Each row comes from the steps of one path. Every step used is in the known rows, and no mark comes twice. Write the path behind each row, first mark first.
(in the rows, 128 means zero)
Known rows:
zutusi kedi: [ 78 110  66 133 134  86 130 190 148 152 168 173 133 143 119 147 126 168
 135  88 117 125 118 105 168]
zibav zutusi kedi pedun lani: [ 96 111  89 118 164  95 143 148 146 127 172 178 136 130 103 146 128 196
 125  87 128 114 124 101 156]
kedi pedun lani nasif: [108 152  98 122 163  64 128 125 129  98 177 141 110 131 107 149 132 209
 121  50 150  87 117 113 174]
pebup zibav zutusi kedi pedun lani: [ 83 101  90 126 146  62 145 149 144 140 169 185 155 144  88 137 133 136
 126  99 145  84 125 127 161]
pedun lani: [103 120  69 128 147 101 143 136 133 119 168 119 109 116  91 159 130 178
 118  69 143  84 108 128 160]
pedun kedi: [ 88 120  60 133 160  72 135 133 126 124 166 136 114 128 107 151 123 180
 127  61 148  86 112 130 154]
vuper pedun: [ 87 166  50 139 146  35 130 151 145 152 165 187 118 123 133 162 129 187
 135  66 147 107 119 121 151]
digo zibav zutusi kedi pedun: [ 79 109  99 122 167  70 141 165 135 162 174 156 155 160 145 139 134 110
 129 106 140 117 121 132 155]
digo lani nasif: [ 86 163  96 123 157  61 132 146 131 129 181 148 115 143 140 144 134 171
 143  81 134  86 106 157 173]
digo zibav: [ 74 119  86 133 155  78 138 160 126 166 172 131 139 163 160 147 138  91
 123  96 149 108 111 140 156]
pebup zibav digo kedi pedun: [ 66 124  72 138 140 139 129 126 140 139 175 168 152 157 126 126 146 125
 127 108 163  87 112 138 148]
lani nasif zibav zutusi: [ 64 143 116 134 136  46 131 153 128 119 183 158 125 159 158 141 141 135
 111  93 136  88 117 132 183]
vuper pedun lani digo kedi: [104 167  61 133 131  14 132 146 148 119 164 150 127 109 101 155 133 182
 144  68 156  84 116 164 156]
gemuge pedun: [ 79 145  78 159 153  32 140 161 119 132 164 178 108 133 173 153 133 171
 127 105 130  99 107 124 150]
digo lani pebup zibav pedun: [ 81 172  96 131 138  94 135 154 137 120 188 155 137 137 144 138 134 152
 149  94 145  70 113 173 164]
gemuge pedun lani: [ 93 138  77 154 152  30 144 153 119 118 162 153 105 112 137 155 131 183
 129 100 134  80 105 144 150]
vuper pedun lani pebup zibav digo: [ 86 175  59 136 125  48 133 141 150 122 169 159 130 103 102 159 136 188
 140  74 154  73 118 157 152]
zutusi kedi pedun lani: [ 98 117  75 122 149  79 128 177 146 130 171 167 132 131  94 144 122 203
 140  70 128 111 123 107 171]
nasif zibav zutusi kedi: [ 62 104  92 129 146 102 141 189 134 146 181 177 146 154 149 137 130 133
 121 108 135  94 125 126 164]
lani nasif zibav digo kedi: [ 57 150 102 141 127  94 119 149 130 118 185 144 129 161 165 131 147 133
 119 103 142  90 110 147 177]
nasif lani pebup zibav digo: [ 70 158  84 131 106 129 122 146 134 115 181 165 127 131 147 135 133 157
 130 101 132  49 116 156 181]
digo kedi pedun lani nasif zibav: [116 132  91 130 157  86 117 152 130 104 178 155 132 149 122 126 131 161
 142  83 164  79 112 157 164]
zibav digo kedi pedun: [ 76 142  64 136 155 206 122 114 141 122 179 150 131 143 149 130 145 182
 126  99 153 118 105 119 138]
pedun lani nasif: [100 137  90 129 136  56 135 130 133 104 171 115 106 120  93 156 136 175
 117  68 137  80 107 138 177]

Write each row's path:
[ 78 138  98 119 117  76 130 160 133 129 175 144 139 143 149 132 131 129
 133 106 125  73 119 163 186]
nasif lani digo zibav zutusi kedi
[ 81 164  90 136 105 107 119 149 134 113 184 170 125 130 151 134 129 151
 131 100 133  54 119 155 186]
nasif lani pebup zibav pedun
[ 73 135  85 144 134 131 131 158 128 129 190 139 128 136 152 136 133 135
 116 101 152  90 119 138 168]
nasif zibav pedun lani
[ 59 153  63 128 156 204 137 116 139 139 182 136 124 132 148 142 144 188
 129  99 138 108 103 132 141]
zibav digo lani
[ 56 164  77 129 149 172 132 113 139 129 184 132 122 135 151 139 148 184
 129  99 134 105 102 139 152]
zibav digo lani nasif
[ 71 115 105 122 142  85 142 181 134 122 182 160 151 149 134 134 132 146
 122  99 141  83 128 139 169]
nasif zibav zutusi kedi pedun lani digo
[ 97 129  83 123 139  76 127 182 148 117 174 164 135 130  99 144 124 204
 142  70 127 104 124 115 173]
zutusi kedi pedun lani pebup
[ 71 134  79 151 129  94 132 131 138 145 179 170 140 148 134 136 139 111
 117 104 154 101 118 122 163]
pebup zibav pedun
[106 152  95 119 155  77 135 128 131  92 176 129 119 131 108 148 133 203
 120  50 155  87 118 118 169]
kedi pedun lani digo
[ 81 109 100 126 141  38 141 146 143 133 170 183 153 146  91 136 136 135
 126  98 143  81 124 133 168]
pebup zibav zutusi kedi pedun lani nasif
[ 75 148 108 133 122  63 136 165 145 106 180 179 152 148 131 142 137 147
 128  90 141  78 125 135 168]
lani pebup zibav zutusi kedi pedun
[124 127  77 129 165 107 121 144 134 109 173 157 128 141 113 133 129 175
 141  78 164  90 110 143 153]
digo kedi pedun lani
[ 75 138  88 145 149 103 131 142 130 160 182 129 139 154 173 139 140  90
 121 108 150 127 113 136 157]
digo zibav pedun
[101 157  84 148 125 123 127 115 142  98 184 115 123 118 128 138 139 157
 121  96 148 114 111 141 164]
zibav pedun lani digo kedi
[ 79 145  99 120 122  81 132 145 128 124 176 139 132 144 156 134 133 127
 126 102 132  69 117 162 183]
nasif lani digo zibav zutusi
[ 85 158 104 118 150  74 138 167 140 120 184 172 148 141 128 136 130 168
 156  91 140  67 119 170 165]
digo lani pebup zibav zutusi kedi pedun
[ 72 129  82 136 134 117 128 119 139 125 175 154 150 149 111 125 147 129
 128 106 162  77 111 152 156]
pebup zibav digo kedi pedun lani nasif
[ 70 154  97 142 112  67 134 163 139 109 178 159 140 150 141 148 140 130
 123  85 145  72 117 142 169]
lani pebup zibav
[ 83 145  96 142 139  97 132 142 131 137 184 109 140 139 153 142 140  99
 125 105 151 107 112 157 161]
digo zibav pedun lani pebup
[103 148 101 118 157  66 136 132 129 101 177 120 128 138 114 145 134 179
 123  57 158  87 118 131 168]
kedi pedun lani digo zibav
[ 84 128  82 125 133  97 127 171 150 120 175 164 146 131  96 138 130 192
 141  82 132  98 124 123 169]
zutusi kedi pedun lani pebup zibav digo
[ 86 162  85 128 114 112 121 157 131 110 180 161 112 128 154 144 126 177
 130  86 125  59 116 145 185]
nasif lani pebup
[ 93 124  85 124 135  63 128 183 148 121 173 170 144 133  92 140 125 186
 143  75 132  94 125 124 174]
zutusi kedi pedun lani pebup zibav
[105 152  97 123 151  77 132 137 133  94 178 147 125 130 105 147 131 196
 125  55 158  71 120 126 168]
kedi pedun lani pebup zibav
[123 139  85 131 155 102 119 149 135  96 176 155 130 140 119 133 130 176
 143  77 163  83 111 152 156]
digo kedi pedun lani pebup
[ 64 161 110 147 125  61 119 150 129 118 190 148 121 155 170 136 141 132
 114  95 138 100 116 132 188]
lani nasif zibav pedun
